Each row was made from one small tree. The marks that hang from a mark follow it in brackets, in the order of their numbers. Every link used is in the known rows. Write each row's tree.
Known rows
k370{k11}: [ 18.3  -5.0   1.4  21.0   1.8  -1.7 -16.6   7.5  -7.0  -0.4  -4.6  -4.9
  11.6  -3.4 -12.1  -2.1  -9.3  -8.1 -22.6  -7.9 -23.1   0.2  -4.7]
k938{k694{k933}}: [-40.3 -14.1   7.9  10.0 -13.7  -0.4 -16.9   3.9  -8.1   9.2 -12.7  -5.8
  17.9  -7.7   2.5  -3.8  22.2   5.3  -3.8 -10.3 -14.7 -35.7   9.8]
k938{k688 k694{k933}}: [-49.6 -20.4   2.3  11.3  -5.7  -2.8 -13.3   5.2 -28.6   6.4 -17.3  -9.7
  23.4  -5.7   1.7  -1.5  28.5   3.3  14.3  -6.2 -30.2 -47.4   4.1]
k845{k933{k224}}: [-26.9  -1.8  10.1   4.0  -3.8  -2.4 -19.6  -1.3  -7.4   2.5  -3.6 -15.2
  13.8  -0.5  21.4  -3.5  11.2   6.0  -0.2  -8.1 -29.7 -12.1  -2.7]
k688{k11{k224} k938{k694}}: [-67.7  -0.8  14.8  20.2  -7.9  14.7 -11.2   7.3 -32.7  36.7   1.3   6.7
  -0.4 -17.1  -2.0  -3.1   3.8  15.7 -24.2  -9.3 -27.2 -34.9  -8.6]
k688{k11 k938{k694{k933{k845}}}}: [-53.9  -4.9  15.6  22.4 -14.0  18.4  -8.0   2.4 -17.6  26.4 -24.0   9.5
  -0.1 -29.1 -17.8  -7.7  17.4   3.9  16.1 -13.1 -45.4 -16.5  -6.6]
k845{k933{k257}}: [ -3.3  -1.2   8.5   7.5   7.6   5.3 -17.3   0.0  -4.6  11.0 -11.0  -5.9
  -0.8 -12.6  23.5  -6.4  23.8   0.2   5.1  -1.4 -17.8 -13.5   2.0]
k694{k933{k224{k11{k688{k938}}} k257 k845}}: [-39.0  14.7   1.2   1.9  10.7  10.9 -11.2   4.5 -24.2  13.6 -39.4 -18.3
  -6.0 -37.6  31.0  -6.4 -34.5  13.3  -4.8 -10.1 -63.5  -5.0   7.5]
k370{k11{k224{k933{k694 k845}} k688{k938}}}: [-35.3   9.0  20.3   7.9   6.4   9.4 -17.1  14.6 -24.2  21.4   6.8  -7.8
   2.3 -28.8  -1.1  -3.8 -37.4  28.4 -47.2  -1.1 -70.9 -13.2  -0.7]
k11{k224{k933}}: [-15.2  -8.9  32.7   4.7  -5.3  13.0 -18.7  -2.5 -19.6  13.6   2.0  -9.9
   6.5 -10.7  20.2  -1.2 -14.3  11.9 -40.0 -12.3  -3.2 -20.9   6.4]
k845{k933{k224{k11{k688{k938}}} k257 k694}}: [-84.9  12.7  -3.9  -6.0  23.1  -4.7 -17.4   7.2 -28.4  17.2  -8.8  -9.0
   3.3 -21.6  19.7  -6.2 -14.5  21.7 -14.1   3.2 -51.3 -19.7   8.0]
k688{k11{k224}}: [-29.3  -2.9  20.0  14.3   1.1  11.1 -11.1   1.8 -28.3  20.0   9.0   4.9
   4.4  -9.9   4.8   0.4 -15.8   3.0 -23.6 -13.2 -14.1 -26.8  -8.5]
k257{k933}: [ -8.3  -9.3  -2.2  15.6   0.1   1.4 -17.5   0.7  -4.0  16.1 -12.5  -9.6
  10.1  -9.3  24.5  -5.2   0.1 -12.3 -22.0 -11.9   7.6 -40.1  11.9]
k756{k933{k224{k11} k257 k845}}: [ -3.7   7.4  22.3   9.4  29.5   8.8  -8.2   1.3 -17.0   1.8 -23.9  -4.1
   8.0 -26.7  49.1  -2.6  -2.5   2.2  11.0 -12.9 -60.5  40.2   1.0]
k688{k11{k224} k938{k694{k933{k257 k845}}}}: [-65.3  10.9  22.3  14.8  -1.5  26.5  -8.0   6.0 -22.3  39.0 -21.4  12.1
 -11.6 -39.7  14.3  -6.4   1.2  19.9  17.9 -16.6 -71.7 -19.9  -7.1]
k688{k11{k224{k933{k257 k694 k845}}} k938}: [-61.1   5.2  30.4   7.6  16.4  25.7  -8.4   3.5 -27.4  38.5 -13.1  11.6
 -10.9 -38.5  16.5  -4.8 -17.7  18.3 -12.0 -10.1 -67.1   6.0  -8.0]
k938{k688{k11{k224}} k694{k933}}: [-83.7 -12.6  24.6   9.1  -4.9   7.7  -9.7   2.2 -43.9  18.5   2.0   7.3
  13.6  -8.8  -6.3   1.1   5.2  12.2  12.7 -16.6 -40.6 -62.5  -6.3]
k257{k933{k224 k845}}: [-17.5  -1.2  -1.5  12.3  10.1   0.7 -14.4   0.1  -0.9  15.2 -25.2 -17.7
  12.5 -16.6  45.8  -4.5 -18.3  -3.7   5.3 -18.9 -45.7  -1.9   1.8]
k938{k694}: [-28.3 -13.5  -0.7  16.2  -2.1  -4.9 -14.3   6.6 -13.1  12.9  -8.2  -7.5
  18.1  -5.2  12.5  -2.9  20.0   3.6  -9.5  -0.2 -13.4 -15.9   2.9]
k694{k933{k224{k11{k688}} k257 k845}}: [-29.4   8.8   7.3  -4.8  19.3   0.9 -10.4   0.8 -22.0   1.9 -30.2 -15.8
   4.5 -28.7  34.0  -3.4 -39.8  10.3   7.7 -13.1 -60.6   2.5   8.4]
k938{k688{k11{k224}} k694}: [-69.8 -12.6  14.3  15.9   9.5   4.0  -7.0   4.5 -50.8  21.8   6.5   4.9
  13.5  -6.1   5.7   1.9   3.2  11.1   4.0  -7.8 -34.9 -44.6 -13.1]
k938{k688 k694}: [-39.0 -22.7  -5.0  16.1   5.7  -6.7 -11.1   6.8 -35.1  12.5 -11.5 -12.1
  22.1  -2.7  11.7  -0.5  29.2   2.3   4.3   3.3 -29.8 -26.9  -3.6]

Which tree is each row?
[-79.2  -0.6   3.1   1.2 -21.4  -5.0 -17.8  12.8 -23.2  18.7 -22.6 -22.9
  12.9 -16.0  23.4  -5.0  23.1  24.6 -27.6   0.7 -38.3 -62.0   8.4] => k11{k688{k938{k694{k933{k224}}}}}
[-35.3   5.5  -8.7   4.1  27.9  -5.0  -9.2   9.2  -9.5  14.2 -31.3 -11.4
  15.6 -20.3  49.1  -1.1  -1.8   8.8  16.0  -3.4 -89.7  35.1  -4.9] => k933{k224 k257 k694 k845}
[-45.6   1.7   9.5   1.5  27.9  10.8 -10.9   4.2 -29.6  20.7 -23.4  -3.0
  -3.8 -39.5  15.7  -7.0 -28.1  15.2 -24.2   4.0 -44.9  11.1  11.9] => k224{k11{k688{k938}} k933{k257 k694 k845}}
[-25.0   6.4   8.1   1.7  20.4   9.0 -11.7  -6.3 -10.8   0.9 -37.5  -7.2
   4.7 -27.4  27.8  -3.9 -41.5   1.5  29.5 -25.2 -67.5  30.2   5.5] => k694{k933{k224{k11} k257 k845}}
[-60.3 -11.2  38.3   4.7  23.7  17.6  -3.9  -4.0 -47.1  25.9  -8.4   9.2
  -1.0 -26.6  27.2  -1.5  -1.3  18.2  28.0  -9.3 -66.0  -6.3 -13.9] => k938{k688{k11{k224{k933{k257 k845}}}} k694}
[-40.8  -5.5  15.2   6.9   5.8  -8.5 -13.9  12.7 -13.6   4.2  -3.8  -6.5
  30.2  -4.0  33.4   1.3  39.2   8.7 -26.3  -0.5 -42.4 -12.1   5.1] => k756{k933{k224 k694}}
[-47.5  -0.2  -7.0   7.2  27.3  -5.5 -10.0  -1.0 -19.5   3.7 -15.4  -5.5
  23.7 -14.3  10.2  -0.1 -46.2   4.5  10.7 -15.3 -69.2  44.7  -0.3] => k933{k224{k11} k694 k845}
[ -2.5  -4.6  23.8  -1.0  28.7   9.5 -10.0  -5.7 -27.2   6.6 -19.3  -7.9
  -4.2 -31.8  25.5  -5.1 -35.0   6.1 -15.6  -0.2 -21.2  15.5  10.2] => k224{k11{k688} k933{k257 k845}}
[-36.3   3.5  21.9  -7.7  21.6   5.1 -11.9  10.0 -27.5  22.9  -3.3  -9.8
   3.9 -31.1  50.1  -1.9 -18.3  29.3 -25.5   3.8 -60.9 -12.2   6.1] => k11{k224{k933{k257 k694 k845}} k688}
[-55.4  -5.8  -4.8  14.2   2.7  -1.6 -13.8   9.2 -36.4  18.7  -8.1  -8.8
   6.0 -18.0  -1.3  -5.4  -8.6  12.4 -39.2   4.8  -4.6 -30.1  10.3] => k224{k11{k688{k938{k694}}}}
[-25.2   6.0  14.5   6.0  25.5  -1.1  -8.8  14.1  -8.7  11.6 -23.2  -3.9
  17.5 -22.9  60.7  -1.3  34.3  10.8   7.9   0.4 -84.8  26.0   0.4] => k756{k933{k224 k257 k694 k845}}
[-47.4 -15.6  16.0   3.0  15.4   0.5 -15.8  -5.9 -22.7   0.5  -1.2   4.6
  18.4  -9.5 -13.1  -2.2 -31.6   0.2 -23.8 -11.4  -2.2   9.4  15.0] => k224{k11 k933{k694}}
[-72.7   7.2  14.5  11.5   1.0  14.8  -6.7   2.6 -16.3  27.9 -39.2   2.8
  -3.6 -32.8  22.5  -6.7  17.3  13.3  31.1 -14.5 -83.2   1.5  -9.9] => k688{k11 k938{k694{k933{k224 k257 k845}}}}
[-48.9  -0.2  -9.8   7.8  17.3  -6.8 -13.7   5.4  -0.7  16.8 -19.8 -11.8
  23.6 -14.7  40.3  -3.1 -16.1   2.7   7.0 -16.6 -64.7  -0.7   5.5] => k257{k933{k224 k694 k845}}
[-60.0  -8.1  30.4   2.4  32.4  16.0  -3.3   0.9 -45.9  23.5  -5.7  11.2
   2.8 -27.8  23.8   0.4 -17.9  13.9  16.2  -9.6 -76.1  -2.2 -10.3] => k938{k688{k11{k224{k933{k257 k694 k845}}}}}
[-25.6   5.3   1.2  11.7 -11.3   7.5 -17.2  14.6 -32.3  30.6  -3.8 -22.2
  -1.0 -19.6  26.2  -3.1 -10.6  18.9 -63.3   4.9 -16.4 -59.8   0.9] => k11{k224 k688{k938}}
[-40.3   1.9  14.2  20.6  -8.1  19.4 -12.1   5.4 -32.1  31.8  -1.8   2.5
  -7.4 -19.2  -0.2  -2.6  -9.8   5.8 -37.1 -11.1 -20.4 -31.9  -9.8] => k688{k11{k224} k938}
[-41.2   8.5  14.5  -1.1  38.1  -6.4  -7.8  12.7 -28.2   4.9  -9.5  -4.7
  17.0 -27.5  51.6  -0.8  -5.0  16.2  -6.4   3.8 -73.1  13.5   7.8] => k756{k933{k224{k11{k688}} k257 k694 k845}}
[-60.1  10.7  -4.4   5.9  23.4   0.8  -8.7   6.5 -31.7  21.7 -31.7 -14.6
   0.6 -32.5  41.6  -5.5 -19.2  22.0   0.6   3.2 -68.5  11.1   0.9] => k933{k224{k11{k688{k938{k694}}}} k257 k845}
[-59.2   6.8   7.7  -5.2  19.1  -4.0 -10.4   1.9 -23.3   5.9 -26.6 -11.4
  10.1 -26.7  35.5  -3.6 -26.4  20.5  21.0 -10.0 -68.0  -3.0   9.6] => k938{k694{k933{k224{k11{k688}} k257 k845}}}
[-56.3  -9.6   7.0  23.9  -6.6   8.8  -9.6   5.7 -25.4  29.1 -12.8   8.0
   2.2 -14.6 -12.9  -5.1  25.8   1.7 -15.5  -0.8 -13.7 -24.3  -8.8] => k688{k11 k938{k694}}
[-80.6   8.1   3.1   4.7   4.9   7.2 -15.7   0.2 -18.0  15.7 -34.2  -3.6
   4.1 -23.1  18.0  -6.0  -9.0  13.1   8.4 -16.6 -50.1  -3.8   9.8] => k688{k938{k694{k933{k224{k11} k257}}}}
[-36.0 -10.7  14.3  -0.8  15.5   1.9 -14.4   3.6 -12.0  13.5 -16.9  -1.5
   9.3 -15.5  22.3  -3.1  13.5   5.7 -21.9   0.4 -23.3   0.9  11.2] => k224{k933{k257 k694}}
[-44.8   2.8   8.2   3.5   6.0   2.1 -12.1   3.3  -3.3  11.6 -36.6 -11.6
  11.9 -23.9  45.1  -4.1  12.3  15.4  36.7 -12.4 -78.3  10.2  -0.2] => k938{k694{k933{k224 k257 k845}}}
[  8.2  -0.3   6.9  10.6   6.1  12.7 -11.6   2.2  -2.4  12.4 -35.9  -7.6
   0.3 -29.0  25.4  -5.7   6.2  -2.0  16.3 -11.8 -50.9   3.2   2.8] => k694{k933{k257 k845}}
[-67.0  -9.3  35.7   1.5   5.2   9.5 -12.7  -0.8 -29.8  18.4  15.9  13.6
  11.4 -10.5  -6.4   0.8 -21.5  12.9 -30.1 -12.2 -19.9 -25.0  -1.1] => k688{k11{k224{k933{k694}}}}
[-35.5  -0.2  -0.9   3.5  15.0  -2.2 -16.7   6.2  -5.3  12.9  -2.8   0.7
   9.5 -11.8  17.4  -5.1  25.2   5.5   7.0   1.2 -35.4 -13.8   5.2] => k845{k933{k257 k694}}
